Known rows, with every way that one mark hangs from another:
P(C W(B)): [-246,   93, -111,  440,  -70,  -27,  168, -226,  100,  439, -241,   34,
  833, -131,  212, -309,  239,  228,  -10,   16, -166,  326,  592, -292,
  635, -116,  410]
H(Q(B(W) F(U))): [ 247, -173,  -39,  195,   37, -307,  422, -328,  -99, -379,   11, -590,
  222,  -58,  -51, -223,   55,  -34, -342,  -43, -155, -263, -269, -133,
  185, -378, -109]
H(G Q(B(W)) U(F)): [ 250, -428,   14,  -45,  284, -187,  -52,  -81,  165, -144, -380, -329,
  437, -423, -155, -626,   12,  372, -457,   58,  -71, -638, -833,  -46,
  208, -423,  -10]
B(Q(H) W(P)): [ 139, -372,  149,  343, -167, -253,  641, -193,  -90,  -24, -256,  169,
  113,  -55,  -13,   59, -231,  563,  228, -600,   36,  340,  277, -143,
  -13, -468,   84]
B(Q(H) W(P(C(E)))): [ 275, -374,  270,  413, -331, -348,  526, -361,   31,   14, -203,  166,
  125,  178, -381,  115,  -42,  389, -121, -677,  213,  143,  347, -145,
  244, -262,   36]
B(Q(H(U(F)))): [ 165, -548,  165,  228, -106,  106,   63,   92,  243,  -72, -435,   68,
  -49,  299, -155, -134, -163,  515,   18, -184,  156, -291, -337,   20,
  269, -337, -101]
F(U): [ 287, -169, -131,  232,  171,  -39,   90,   56, -125,  211, -262, -510,
  170,   93,  225, -293, -193, -124,  -59,    4,   53, -191,   71, -194,
  211, -355, -138]
P(W): [ -60, -119, -135,  355,  200,  152,   70, -123,  172,  285, -328,   27,
  712, -143,  239, -272,   -4,  408,  114,  182,  -57,   54,  510, -287,
  452, -167,  347]
F(Q(H)): [ 164, -293,   13,  201,   98, -123,  109,  -87,  180,  -45, -407,  -93,
   -3,  339,  147,   94, -188,  -38,  -55,  207,   22, -118,  401, -408,
  371, -342, -238]
B(W): [ 111, -170, -183,  331,  227, -267,  294,  -19,   57,  333, -282,  -29,
  580, -222,  218, -187,  -22,  524,  -22, -114, -122,  219,  397, -182,
  -56, -317,   15]
U(F): [   9, -370,  -17,  151,  227,  184,   92,  111,  123,  381, -409,  130,
  263,  178,   72, -148,   -8,  239,  -13,  225,  -23, -265,   -9, -219,
  345, -244,   20]
B(Q(F H) W): [ 217, -419,  123,  245, -230,  -36,  543, -122,  146, -239, -265,  108,
  110,  143,  -21,  164,  103,  564,  129, -363,  -63,  284,  251,  -27,
  104,  -60,   48]
E(C): [ 151, -123,  -69,   68,  362, -428,   -5,  270,  292,  235, -383, -121,
  337,   64,  131,   60,    7,  277,  138,  -41,   -5, -124,  -24, -216,
  218, -309,  103]
P(C(E) W(B(Q))): [-102, -115,  -50,  535, -407,  171,  327, -241,  -62,  262,  -44, -165,
  786,   32, -371, -126,   10,  525, -227, -400,   -8,  366,  479, -233,
  749,  236,  356]
B(Q(F(U) H) W(P)): [ 400, -318,  196,  173, -302, -254,  661, -355, -301, -374, -255, -226,
 -221,  104,  -95,  126,  -50,  110,  192, -586,  -22,  273,  223, -174,
  164, -220,   11]
P(W(B(Q(F)))): [-199, -150, -176,  342, -236,  363,  388,  -89, -186,   90, -134, -148,
  644, -120,  -20, -107,  -58,  659,  216, -235, -280,  680,  388, -205,
  515,  167,  459]
G(H(Q(B) U(F))): [  77, -463,  167,  208,  412,  -60,   86,  -81,  371, -137, -253, -258,
   79,   82,  -42, -475, -231,   31, -413,   97,   77, -711, -876, -263,
  513, -711,  -28]
U(F(Q(B H(G)))): [  53, -494,  130,  -91,   42,  457,   20, -164,  223, -405, -340,  -56,
 -154,  115,   47,   -1,  128, -314, -143,  255,   -7, -432, -128, -380,
  569, -187, -189]
W(B(Q)): [-160, -286, -220,  320, -172,  283,  414,  239, -252,  328,  -90, -170,
  442,  -44,  -22, -133, -413,  673,   90, -448, -171,  627,   29,  -96,
  116, -211,  135]
H(Q): [ 165, -247,  -77,  252,  268, -296,  215,  104,  212,  397, -317, -125,
  476,  229,   27, -248, -382,  398, -188,  196,   28, -394, -149, -148,
  225, -576,   34]
P(C(E)): [ 179, -258,    1,  354,   87,  -25,  -90,  -32,  243,  427, -232,   34,
  387,  336, -253, -153,   26,   94, -415,   55,  247, -159,  239, -169,
  429,  -69,  -55]
P(C(E) W(B)): [-191,  -12, -137,  551, -194,   83,  153, -282,  124,  336,  -78,  -77,
  770,   23, -264, -241,   92,  338, -403,  -17,   -8,  269,  545, -288,
  731,  139,  351]
G(H): [  63, -372,   10,  276,  428,  132,  180,  111,  281,  250, -320,  -30,
  204,  116,  346, -246, -264,   21,    8,  -11,   71,  -28,   62, -356,
  400, -427,   63]
H(G): [ 151, -367, -143,  -34,  317,  343, -155,  275,  157,  289, -458,  -67,
  392, -151,  254, -354, -162,  221,    8,  132,   31,  -46,    3, -150,
  277, -106,   85]
H(G Q(B F) U): [ 271, -435,  -40, -110,  344,   89, -446,   59,  219, -288, -342, -354,
  210, -151, -208, -574, -112,  199, -430,  264,    1, -338, -839,   -2,
  277, -200,   -3]

Rows:
[ 208,  -88,   50,  294,  214, -603,  267, -233,  -98,  503, -364,  160,
  471, -196,  174, -178,  120,  138,   60, -229,  -51,  272,  520, -298,
   94, -430,  111]	B(W(P(C)))
[ 148, -171, -111,  210,   35,   92,  245, -295, -204, -514,   13, -497,
   99, -251,   93, -170,  295, -179, -164, -148, -177,  212,   47, -162,
   80, -106, -135]	Q(B(W) F(U))
[ 413, -322,  179,  210, -203, -342,  414, -268, -335,  133, -195,  -11,
  274,   79, -452,  147,   46,  351,  -75, -611,    1,  505,  373, -222,
  325,  128,  121]	B(Q(F) W(P(C(E))))
[ 252, -153,   80,  231,  -49, -360,  415, -554, -341, -657,  -98, -601,
 -267, -108,   91,   17,  -40, -544, -112, -270,  -54,  -37,  300, -491,
  236, -511, -357]	F(Q(B(W(P)) H) U)
[ 178, -439,   86,  190,  464,   -8,  -67,  123,  309,  228, -500,  -98,
   75,  102,  153, -410, -178,   79, -139,   81,   70, -352, -381, -345,
  483, -415,   -6]	G(H(U(F)))
[-165, -446,   -7,  116,   79,  748, -140,  -29,  497, -518, -209,  167,
  -86,  -80,  170, -278,   96,   -7, -167,  151,  178, -171, -230,  -80,
  193, -351,  -53]	Q(B H(G))
[  76, -228,   32,  279, -149,  172,  295, -451,  159, -856,  -21, -231,
 -288,   16,   82,  -77,  376, -217, -219,  -62,  -28,  -16,   23, -100,
  135, -255, -199]	Q(B(W) F(U) H)
[  29, -465,   80,  102,   95,  273, -127, -160,  455, -570, -354,   74,
  -15, -373,    9, -421,  309,  223, -319,    4,   55, -355, -434,  -26,
  101, -339, -109]	Q(B(W) H(G U(F)))
[ 301, -347,   59,  142,  -44, -218,  514, -101, -431,  131, -273,    1,
  266, -144, -109,   96, -134,  531,  286, -545, -168,  673,  332, -219,
   63,  -71,  187]	B(Q(F) W(P))
[ 430, -496,   95,   29,  -93,  -39,  101,   17,  185, -329, -489,  -64,
  102, -136,  -61, -167,   61,  609,   -4, -380,  -21,  175, -125,   57,
  131,   63,    8]	B(Q(F H(G U)) W)
[ -83, -363, -109,  314, -263,  224,  152,  108,   48, -176, -230,  -87,
  -50,  194, -221, -104, -250,  655,  -38, -278,  -88,  547, -202,  -14,
  161, -114,   51]	W(B(Q(F H(U))))
[ -28, -287,  -62,  258, -438,  290,  505,    4, -149, -265, -115, -318,
 -192,  298, -114,   12, -203,  227,   42, -369,  -96,  401,  -57,  -68,
  305,  -68,  -13]	W(B(Q(F(U) H)))
[ 310, -101, -122,  187,   50, -271,  310, -341, -459, -369,  -65, -851,
  235, -276,  159, -102,  -10, -412, -174, -255, -202,   22,  287, -452,
  199, -288, -368]	F(Q(B(W)) U)
[ 261, -166,   27,  175,   57, -417,  447, -429, -287, -350,  -36, -517,
   78,  -99, -129, -200,  -62, -115, -252, -133, -130, -114, -230, -229,
  169, -488,   -8]	H(Q(B(W(P)) F(U)))
[-165, -445,   74,  281,  122,  351, -225, -132,  487, -487, -227,  189,
 -239,  114,  -88, -324,  146,  168, -313,  223,  173, -410, -503,  -63,
  170, -549, -168]	Q(B H(U(F)))
[  46, -306,   -3,  250,  166,   -6, -242, -165,  194, -513, -249, -223,
 -107,   70,  -37, -121,  -83,  -76, -274,  145,   45, -124,  -85, -322,
  216, -459, -354]	F(Q(B H(U)))
[ -74, -182,   -3,  301, -198,  -93,  398,   -7, -431,  494, -160,   43,
  307,    1,  -85, -113, -262,  240,  168, -576,  -97,  679,  170, -270,
  291, -316,  238]	W(B(Q) P(C))
[  57, -253,  -94,  135,  104,  413,  -28, -136, -115, -466,  -38, -416,
 -112,   43,   44, -194,  178, -337, -162,   74,  -38,   74, -151, -184,
  238, -100, -141]	Q(B F(U))
[ 198, -329,   87,  241,  398, -355,  168, -213,  291, -328, -188, -347,
  162, -110,   -7, -384, -109,  173, -423,  -56,  -62, -210, -596, -229,
  337, -545,   12]	G(H(Q(B(W) F) U))
[ 232, -161,    6,  254, -118, -213,  383, -457, -135, -671, -101, -664,
 -106,  -48,  182,   -1,   58, -471, -219, -188,  -76, -188,  257, -390,
  236, -413, -422]	F(Q(B(W) H) U)
[ 234, -229,  -24,  224,  266, -578,   -5, -289,  -72, -220, -192, -245,
  198, -230, -297, -357,  -91,  401, -382,   -5, -105,   -2, -448, -158,
    0, -532,   66]	H(Q(B(W(P)) F) U)
[ 220, -291,   50,  184,  -24,  124,   99, -140,  251, -348, -308, -159,
 -366,  475,  101,  -43,   79, -246,  -66,  237,  104, -210,   82, -119,
  374, -193, -166]	Q(F(U) H)
[ -43, -232,  211,  269,  -74,  -49,  194, -551,  223, -538,  -99,  391,
 -204,   29,   -8,   34,  519, -171, -115,  -57,   17,  283,  235, -195,
  193, -329,   40]	Q(B(W(P(C))) F H)
[   3, -207,    8,  403,   34,  -86,  165, -407, -114,  -81,   20,   40,
  303, -240, -284, -162,  137,   97, -391, -340,   94,  276,  189, -275,
  119, -297,   27]	Q(B(W(P(C(E)))))
[ 354, -535,  163,   44, -111,  -18,  238,   -2,  188, -144, -550,  -42,
  196, -164,  -48, -232,   18,  623,   -4, -433,   20, -203, -269,   20,
  190, -171,  -24]	B(Q(H(G U(F))) W)
[ -31, -413,  124,  131,   33,  264,  130, -231,  185, -359, -220,   13,
 -159,  287,  -12,  101,   91, -226, -144,  244,  -13, -373,   11, -406,
  497, -342, -264]	U(F(Q(B H)))
